Each row comes from the steps of one walk. Every step used is in the known rows, and no mark comes twice. Write the walk behind each row, first mark first.
Known rows
C/L/Z/K/H/W: [ -3  -8 -21 -24  36 -40   7  -6   9  21  37 -13  45 -24 -41 -10  17   8
  13  19 -10 -18 -43  30 -22 -15  17 -14]
A/W/H/K/Z: [ 31 -18  27  -6 -32  20  -9 -14 -15   3 -17  -7 -15  20  11  23   6 -13
   3 -15 -19  16  39  -3 -23   6 -42   0]
D/A/W/H/K: [ 44   2  10   7 -17  14  -1   1   5  -2  22 -21  14  49  37  62  -7 -32
  -4 -29 -30  23  33   4 -19 -28 -50 -11]
A/W/H/K/Z/L: [ 15 -10  37 -23  -2  25 -15  -5 -21  19 -10 -27 -16  26   5   3  31 -29
  15 -18 -27   6  29   6 -31  17 -20  19]
A/W/H/L/C: [ 16 -16  51   9 -27  26  17  25  -4 -25 -23  22  -2  30  28  50   0  -4
 -41 -27 -38  23  40 -19  14  18 -17  -8]
D/A: [  7  18 -14   6  -9  10 -12  18  15 -38  32   8   2  32  17  38 -28  -1
  -7   1  16  23   8 -31   7 -33  -2  -3]
P/C/L/Z/K: [-27  26   0  -4  28  -8   2 -28 -14   9 -14  -9 -13 -22 -30 -26 -12  -1
  13   2  19  -7 -21  30  28 -25  37  23]
D/A/W/H: [ 31  26  33   3 -12  20   4  17   5 -18   7 -14   4  48  27  74   0  -6
 -12 -30 -34  39  31 -27 -10 -45 -40 -18]
D/C/L/Z/K/H/W: [  9   4 -42   0  20 -32  -4  -3  -8  41  29 -32  41 -14 -32  -8   6  -8
  17  29 -11 -24 -34  25  -9 -29   8  -2]
D/C/L/Z/K/H: [ -5   1 -60  13  24 -21   0 -10   5  29 -11 -32  21 -11 -43 -36  -1   1
  21  39  -7  -3  -4  20   4 -44  13  10]
L/C/P/Z: [  6  41  -2  29 -21   6  -1  25 -34 -38 -47  18  -8 -28   9  16 -33  31
 -17 -36  33  23 -13 -36  55   8  19 -11]
W/H/K/Z: [ 21 -42  -8  -2 -38  -2 -19 -18 -16  11   6  -2  -4  16  27  12  -2 -25
   6  10  -3  16  43   0 -22   8 -25   7]
A/W: [ 24  19  31  -8  -1  18  14  12  10 -31 -19  17  -4  16  -3  30 -30  14
 -27 -27   2  34   3 -20  -5 -19  -3  -1]
A/W/H/L/Z: [ 11  -8  53   9 -13  26   2  16   7  20 -17   5  -5  35 -13  10  26 -17
 -12  -8 -27   4  45  14  -3 -14 -22  -5]
D/C/L/Z/K/H/W/A: [ 10  20 -12   4  23 -13  -5 -29   8  48  36 -38  43  -3 -19   1  13  14
  24  15 -13 -32 -29  28 -23 -25   4 -24]
L/Z/K/H: [-15 -27 -28  -8  27 -18  -1  -9  29  16   7   2   5 -19 -32 -39   6  -2
  20  37  -6   2  -7  32  -9 -12  -3   2]
P/C/L/Z/K/H: [-30  12 -37 -19  24 -25  13 -20  -1  22  -7 -18  -7 -20 -30 -39  15   8
  19  14  16 -19 -21  28   2 -14  28  15]
C/L/Z/K/H/W/A: [ -1   9   8 -19  39 -17  10 -31  24  30  39 -18  46 -12 -28   0  24  28
  22   5 -13 -34 -36  30 -35 -13  14 -38]
Z/K/H/W: [  7 -28 -17 -32  13 -38  11  -1  22   6  55   8  25 -12  19  13  -6  -5
  -4  17 -13  -1 -43   7 -38  16 -11  -8]
W/A: [ 18  18  27   0 -13  14   4 -21  21 -17   9  17   2  20  26  30 -36  25
 -17 -16  18  18   5 -20 -17  -9   7 -18]
L/C/P/Z/K: [ -9  27   4  33  12   1  -7  -3 -22 -33 -42   7 -18 -51   1 -10 -31  20
   0 -21   6  25 -21 -14  61   4   8  -2]
H/L/Z/K: [-28 -28   8  16  23   7 -16 -14  26   3  12  15 -11  -7 -31 -52  -2 -19
  12  39  -1 -14  15  35  14  -5   2  21]
A/W/H/K/Z/L/C: [  8 -11  45 -10  -7  30 -15   7 -32  -4 -21 -15  -7  12  17  25  21 -18
   3 -26 -35  15  27   2   2  37  -9  14]
W/H/K/Z/L: [  2 -28   3 -18 -14   5 -25 -11 -24  28  15 -25  -6  22  24  -7  18 -37
  19   8  -8   3  27   3 -30  21  -4  26]
K/H/L/C/P: [-12 -16 -41  13 -48  19  13  40  -9 -25 -17  26 -11  -4  33 -14   3   0
 -24   0  25 -21  11 -32  17  47   2   2]
P/C/L: [ -3  35 -11 -17 -19  -9  16  -3 -24 -15 -12   2 -12  11  13  21 -31  12
 -24 -24  40   8 -15 -29   3 -15  44  16]

Write each row's walk
[ -9  37  -5  -5  -8  -2   3  -2 -25   6 -17  -3  -4   4 -23  -4 -16   9
  -6 -16  45  -6 -13   2  23 -24  46  16] => P/C/L/Z
[ 38   5  44  -6 -16   6  18   7   0  -4 -21   3   3  33  19  54 -15   0
 -28 -34 -28  47  19 -16 -19 -26 -25 -13] => A/W/H
[  1 -26 -21  -6 -28   9 -23 -18  -8 -12   7  12 -13   3   5 -15 -20  -9
   5  21  33  -2  21  -7  -6  14  -2  22] => H/K/Z
[-16   6 -38  22 -31   2  11  39 -12 -21 -33  19 -22 -12  13 -14  16  24
 -14   0  29 -23   5 -42  32  39   4  -6] => K/H/L/C/P/Z
[-16  31  12 -26  18 -19   9 -38   4  43  39 -23  17 -14  -1   1  26  23
  25  -6  11 -51 -50  33 -25   7  16 -20] => P/C/L/Z/K/H/W/A
[ 23   4  11 -26 -22 -12  13  -3  23  11  59  11  30  20  40  50  -1  27
 -16  -9   9 -16 -32 -17 -56  20  -6 -39] => K/H/W/A
[ -3  15 -16   5   8 -26   3  13 -21  -8   5   1  10 -54  18  12   4  21
   1 -15   2  -6 -54  -9  24  39  -7 -21] => L/C/P/Z/K/H/W
[ 28  18  47 -13 -14   3  -1 -10  12  -2  52  19  27  16  40  55 -28  19
 -19 -25  16   4 -28 -14 -32   5   5 -32] => H/W/A
[-26 -48 -33 -10   8 -16  11  -4  41  -4  23  16 -17   5   7 -38  11 -13
  -1  49 -10 -12  12   1 -24  16  -8  15] => Z/K/H/L
[-31 -27 -31  -5  24 -32   6  -4  34  -2   9   8 -27  -7 -12 -32  20  10
   7  45  -6 -14   4  -7 -11  10  -7   5] => P/Z/K/H/L
[-12 -19 -13 -20  -4  15 -27 -11 -13   2  15  -9 -14   8  -1 -32   1 -21
  19  16  24  -9   8  -2 -18  31  20  37] => H/K/Z/L
[ -9 -11   6   7  31  -2 -10 -19  15  -2   1   9   3 -19 -31 -31 -24  -7
  13  21   1  16  -5  35  17 -25   8   9] => L/Z/K
[-25 -29 -34  18 -13  14   7  13   2 -23 -18  19 -15 -29  27 -40   7  -8
  -2  17  -3 -19   4  -8  22  50  -9   7] => Z/K/H/L/C/P
[-13  -3  18  42  -5   1  -1  -3 -25  -6 -41   2 -24 -30  28  -4   7  -8
  -5 -15 -28   6  20  -6  45  21 -16  -3] => W/H/L/C/P/Z/K
[-16  12 -35  18  10 -18   8   4 -11 -22 -40   4 -15 -51   3 -16  -5  26
   7  -6   4  12 -24 -14  40  23  -4  -9] => L/C/P/Z/K/H
[-30  -4 -43  12   4  -7   8  -4  12   4 -21   1 -39 -23  -2 -54  29   3
  15  20   9 -32  -3 -12   7  22 -12   8] => C/P/Z/K/H/L
[-12 -17   4   8  -9  15 -11  14  17   1   8  24  -4  19 -23 -27  -1 -12
  -8  21  26 -16  20  10  13  -2  14  16] => H/L/Z
[ -9   4  -1   3  46 -13  -2 -21   9  -5 -10  -4  16 -21 -55 -26 -19   4
   8  11  -1  16  -9  27  18 -47  32   5] => C/L/Z/K
[  7  15  -8   2  10  -7   3   5  -4 -11 -11  -1  25   3 -46  -1 -22  13
  -8  -3  22  11  -2   1  13 -44  44   0] => C/L/Z
[  6   8  37  19  -6  38 -13  21  16   5   6  -9  -4  54  -7  31  38 -23
   3  -5 -30  -3  55   9   6 -32 -40 -10] => D/A/W/H/L/Z
[ -4  51   0   1   8   4  -7  21 -27  -1 -27 -21 -26  -7  -3 -18  -5   6
   4 -32  36   5 -27 -29  12   2  31  14] => C/P/Z/L
[ -4  24   7   5  -8  27  -6  33 -39 -29 -22   1  -5 -16  23  -3 -24  -6
 -14 -35  22  12 -21 -24  32  29  37  15] => Z/L/C/P
[ 24 -14 -19 -34 -23 -30  14  23  11   1  53  14  29  12  25  37  -8   6
 -19   4  13  -5 -39 -22 -37  15  -3 -18] => K/H/W
[ -2 -23  55  11  26  18  -1 -11  20  20 -16  -1 -14  11 -22 -13  28 -26
   6   5 -56   2  38  42   2 -14 -32   4] => A/W/H/L/Z/K
[-19 -31 -34  -4 -15  -2   2  23  28  13  13  15  -4  21 -22 -35  24  -8
   1  40  20 -31  17   4  -9   8   3   7] => K/H/L/Z
[ -2  16  47  35   6  23   5   4 -19 -14 -62   2 -31 -24  12   8  18   1
  -4 -38 -41  12  21  -6  42  15 -32  -7] => A/W/H/L/C/P/Z/K
